Each row was made from one walk, in order. Every step used is in the known rows, and no mark comes twice. Write each row's walk.
In the rows, 128 means zero.
Known rows
G-J-V: [101 102 132 106 147 154 119 112 165 142 154 113 129 151 136 140 174 113
 108 126 119  96 171 114  70 116 123 152 144 138 112 136 121]
Q-W-H: [ 91 150 116 147  77 125 108 146  94 174 115  80 125 111 158  73 141 129
 143 179 123 143  80 104 168 153  77  82 153 153 119 159 156]
X-S-G-J-N-L-Z: [143 112  83  48 150 117 116 139 141 129 180 200 147  94  88 114 105 131
 123  95 143 111 162 119 178  99 131 171 123  99 104 112 190]
H-J-R-W: [171  85 120 159 152 124 153 148 115 129 119 102 147 114 105 146 146  91
 143 147  93 112 131 157  90 144 155 100 135 110 178 128  47]
V-J-R-W-Q: [159 123 157 124 141 106 135  94 116 162  77 116 129 170 115 169 157 122
 136 121 103 120  84 135 163 109 166  99 130 111 101 133  90]
C-J-N-L: [126 154 118  95 146  97 134 108 123 122  83 174 150 117 140 151 145 122
 144 110 124  75 104 165  98 102 108 161 142 142 118 136 203]
C-J-H-W: [ 95 163 137 135 141 105 158 169 131 109 150 154 152  85 145 148 135 162
 159 122 105 142 127 172  49 169 140 118 155 120 122 124 131]
W-H: [ 90 167 128 167  95 124 122 124 103 127 116  90 113 124 136 103 117 142
 116 162 134 143 127 144 122 126  98 108 144 140 127 168 141]
S-G-J-R-W-Q: [131  85 114  97 168 160 110 106 129 146 142 131 104 118 121 143 135 121
 114 132 115 137 134 128 102 133 172 103 151  73 109 128  91]
Q-W-H-J-N-L-G: [107 131 106 118 102 101 101 162  45 175 102 113 170 140 178  84  85  73
 155 198 171 113  44 100 252 158  57  99 144 149 133 162 176]
J-R-W-Q: [167 118 137 134 144 126 122  94 101 155  51 123 116 139  91 159 178 125
 122 135  88 115 101 156 136 115 154  90 146  95 132 177  75]
V-S-G: [137 147 149 137 117 142 140 122 148  89 165 147 101 115 118 119  78 172
 127  99 146 203 139 105 113 147 153 150  90 138 122  95 124]
V-S-G-J-R-W-Q: [156  98 153  93 166 137 121 104 124 129 131 142  90 148 110 182 110 140
 118  98 124 161 139 103 124 140 167 129 117 108 103 121 107]
C-J: [118 147 124 116 124 138 161 129 162 109 114 139 124  96 147 117 143 152
 138 135  95 115 139 150  28 109 117 127 167 119 137 127 144]
J-V: [110 142 137 138 126 138 123  99 148 131 121 130 129 153 125 127 158 143
 123 127 132 113 132 142 122 115 134 151 117 148 116 135 115]
H-J-V-S: [134 137 163 126 137 121 148 141 148 106 159 134 123 162 150 171  99 112
 151 119 139 129 142 135 107 145 131 162 101 178 145 108 108]
J-N-L: [138 155 118 128 129 100 106 107 102 134  98 154 159 130 110 137 158 113
 125 107 141 102  92 146 155 115 110 153 106 151 124 155 173]
C-J-R: [127 121 134 117 146 129 158 109 149 124  72 140 123 105 127 134 140 135
 146 131  89  95 152 180  41  99 144 143 187 110 126 128 131]
N-J-H-W-Q: [117 171 124 155 114 124 114 163 123 134 116 124 108 137 161 149 135 119
 134 104 125 191  84 159 144 138 136  85 143 135 160 116 134]
L-N-J-V: [129 130 136 107 108 164 121  96 153 126  82 127 120 175 137  68 145 108
 110 132 132 107 107 112 218  79 126 147 138 128 150 112 133]
Q-W-H-J: [ 95 140 111 142  84 124 120 178  97 166 152  77 130 109 187  88 111  95
 165 196 126 140  85 114 145 169  73  77 157 158 144 140 146]
R-W-H: [134 136 108 182 117 109 128 119  81 134 100  81 125 130  96 122 151 145
 105 146 112 130 106 120 150 138 110  80 111 125 136 172 100]
G-J-R-W: [162  60 121 129 167 142 133 114 127 151 105  90 140 122  77 147 197 104
 101 127  78  94 170 116  70 120 146 111 151  96 134 147  67]
S-X: [131 165 137 173  96 129 115 148 152  92 131 146  91 103 101  87 135 167
 139 139 123 141 146 148 118 140 149  86 102 113 127 138 102]
L-G-J-V-S-X: [133 103 170 108 143 141 121 128 134 103 112 154 116 182 110 110  96 143
 105 135 159 118 172  75 184 129 131 136 104 111  91 142  98]
X-S-G-J: [138 109  71  86 150 152 127 156 178 123 197 161 104  52 115 114  91 147
 115 106 112 141 197 110  71 127 140 121 153 106 130  91 158]
N-J-V-S-X: [150 147 148 163 114 119 113 113 161 105  78 142  56 189 121 142 116 146
 129  66 149 142 135 133 197  96 156 143  75 175 129  71 141]
W-H-J-N: [ 89 164 129 145 114  94 139 167  71 106 146 111 140 129 157 151  74  83
 142 168 150  91 112 162 108 154  95 105 121 144 129 163 143]
R-W-H-J: [133 125 105 177 124 110 141 154  86 124 136  77 137 124 125 134 125 110
 127 166 116 124 109 131 129 156 106  73 118 130 164 155  86]
H-W-Q: [123 186 160 113  91 144 118 157 140 138 142 154 131 134 151 132 170 108
 139 150 100 175 101 120  94 172 124  79 124 127 153 173 146]
L-G-S: [166 115 135 141 116 174 149 141 133 107 101 114 193 100 123  88 126 158
  77 167 123 151 138  67 144 127  75 113 141  93 131 164 120]
R-J-V-S-G: [140  92 139 161 114 113 138  85 143 123 165 110 127 148 115 159 128 168
 123  77 149 142 141  99 138 119 161 172  56 123 118  83 101]
N-J-H: [124 140 101 185 128 124 129 138 128 115 106  91 107 113 134 122 121 149
 117  94 134 167 111 169 124 104 126 116 158 131 155  92 106]
S-G: [110 141 110 145 116 164 127 125 152 101 176 137 118  87 127  77  99 158
 124 135 143 182 129 130  93 141 153 124 117 106 131 102 110]
C-J-R-W-Q: [153 123 131 103 159 117 148  97 122 143  44 145 111 126 122 166 163 135
 141 133  76  89 110 174  83 104 148 104 178  94 124 157 115]
J-R: [140 121 139 150 129 139 136 106 130 134  82 116 127 115  95 116 154 126
 125 134 104 125 146 166  89 112 153 134 154 114 139 143  92]

Write each row's walk
[145 138 122 121 134 114 114 110  78 129  68 161 178 143 105 100 125 107
 106 135 164 109  85 119 208 110  99 145 113 119 126 173 152]  J-N-L-G
[102 147 106 127 100  89  94 161  68 178 127 108 151 127 181 118 115  77
 171 173 150 105  50 127 208 162  69 106 140 178 132 147 194]  Q-W-H-J-N-L
[102 133 131 164 121 113 133 144  93 130 116  90 117 127 148 135  86  95
 147 179 132 117 140 182 111 136 122 114 167 136 152 148 116]  W-H-J-R
[144 142 132 127  94 130 117  96 136 141 117 135 163 150  92  63 191 146
 125 140 134 159 114 131 198  82 103 176 133 120 152 151 136]  N-L-Z
[159 148 144 174 104 147 120 156 171  90 129 135 135  75 115 126 154 189
 115 133 109 135 167 112 117 150 118  98 102 126 108 137 141]  G-S-X
[147 102 123 163  99  93 154 127 101 120 139  96 172 112  97 153 170 117
 115 104 113  81 117 116  81 118 122 117  80  89 133 147 100]  R-J-N
[139 142 117 125 136 103 125 151 110 118 144 146 164 123 144 152 125  72
 152 134 143  99 101 161 120 138 110 140 116 154 162 131 149]  H-J-N-L
[144 135 125 116  91 171 132 122 149 117  90 112 121 140 133  44 143 106
 104 143 114 136 108 102 180  85 113 118 155 109 174 117 130]  L-N-J
[ 86 103 114 104 154 170 114 109 170 125 200 135 115 126 146 114 120 136
 115 124 151 135 163 115  87 133 156 154 125 119  94  95 118]  S-G-J-V
[121 121 171 113 142 125 112 124 166 113 148 148  86 167 117 165 139 148
 124 100 136 107 188 107 118 135 146 154  95 155  86 118 126]  G-J-V-S-X
[101 164 162 157 122  93 146 167 129 129 181 128 166 127 137 151 129 150
 156 112 132 174 101 132 131 178 160 114 107 136 102 103 107]  V-J-H-W
[167  92  81  68 178 135 113 129 141 154 139 167  91  79  97 165 108 135
 119 105  97 119 165 131 122 121 166  95 165  84 116 121 133]  X-S-G-J-R-W-Q
[124 123 153  91 148 128 138 136 130  90 181 159 116 124 118 164  77 134
 118  89 149 142 153  93  89 155 146 156  81 131  87 105 142]  V-S-G-J-N
[ 80 153 145 142 127 113 125 132 112 106 177 126  95 163 173 157  31 130
 151 145 183 150 131 146 160 157 136 156 100 176 112 105 143]  W-H-J-V-S-G
[129 130 109 152 119 149 120 101 163 137  86 108  98 169 142 117 150 110
 113  93 132 129 120 138 146  80 133 141 124 159 153  87 134]  N-J-V
[120 148 163  97 146 113 158 100 161 111  99 165 108 157 144 173 123 165
 142  95 118 103 144 142  86 108 132 180 126 169 100 110 160]  C-J-V-S
[141 110 133 147 135 137 150 150 137 120 133 113 137 108 133 133 122  87
 153 158 109 119 149 173  60 137 146 122 158 119 174 123  77]  H-J-R
[124 148 138 134 105 141 130 160 124 115 119 128 145 130 132  78 136 119
 126 129 125 159  94 120 200 139 137 112 143 109 164 116 119]  L-N-J-H-W
[126 122 127 156 147 100 132 127  89 114 155 117 108 163 132 169  69 137
 137 127 162 141 111 122 190 167 145 125  69 157 120 109 102]  R-W-H-J-V-S-G
[148 140  74 114 130 141 131 149 164 111 173 172 104  48 106 100  77 170
 127 106 122 160 163 133 108 129 148 118 134 112 136  94 152]  X-S-G
[101 122 121 145 101 115 118 164  88 178 118  76 128 113 172 103 112  87
 173 194 122 121  93 138 156 160 101  90 170 149 141 139 134]  Q-W-H-J-R
[128 116 146 107 138 154 135 132 160  98 190 135  99 119 127 132  89 152
 114 101 141 183 171  83  73 147 141 153 109 133 114  91 129]  V-S-G-J
[120 109 164  96 152 138 126 110 161 129 149 125 114 172 128 172 153 127
 111  97 125 113 178  93  88 123 122 174 117 163 102 124 133]  G-J-V-S
[130  93 115 104 152 154  91  86 133 165  95 131 158 173 132  92 156 113
  92 147 160 124 136  93 202  92  96 170 161 128 134 146 146]  N-L-G-J-V
[100 143 134 103 144 131 149 101 164 123 105 152 121 137 153 141 146 153
 141 124 113  87 137 160  69 100 130 160 149 142 106 120 149]  C-J-V
[134 121 140  92 155 121 111 113 128 114 167 166 123 137 122 159  98 133
 119  79 162 151 139  99 138 137 136 183  88 153 100  99 180]  V-S-G-J-N-L
[108 121 147 127 159 129 134 139 136  95 202 134 105 103 124 157  70 182
 122  92 157 189 162 115  92 161 150 158 121 129  93  89 108]  V-S-G-J-H
[125 112 135  73 132 120 120 121 116 137 142 145 176 154  99 123 184  95
 113 123 135  82 136 113 143 100  99 172 121 112 109 164 155]  G-J-N-L-Z
[ 79 139 119 134  99 117 109 157 101 175 146  88 130 142 192 107 111  98
 170 187 142 113  81 121 176 162  87 102 144 175 123 136 147]  Q-W-H-J-V
[133  91 123 171 104 118 136  93 141 148 140  81 151 143 116 144 189 143
 116 109 120  99 139 117 108 102 136 142  95 114 139 121  88]  R-J-V
[155 112 137 120 108 162 131 104 136 130  50 116 117 147 114  62 144  97
 113 140 110 115 117 127 191  75 143 132 171  97 169 119 118]  L-N-J-R
[135 115  81  68 160 127 131 163 149 113 189 184 122  57 106 143  80 128
 118  93 125 102 177 117  86 135 141 124 124 105 100 107 172]  X-S-G-J-N
[167  85 106 155 110  95 129 102  77 146  94 111 198 140  97 122 158 111
 100 114 147  96  95 100 185  97 105 137  95  84 147 154 123]  R-J-N-L-G
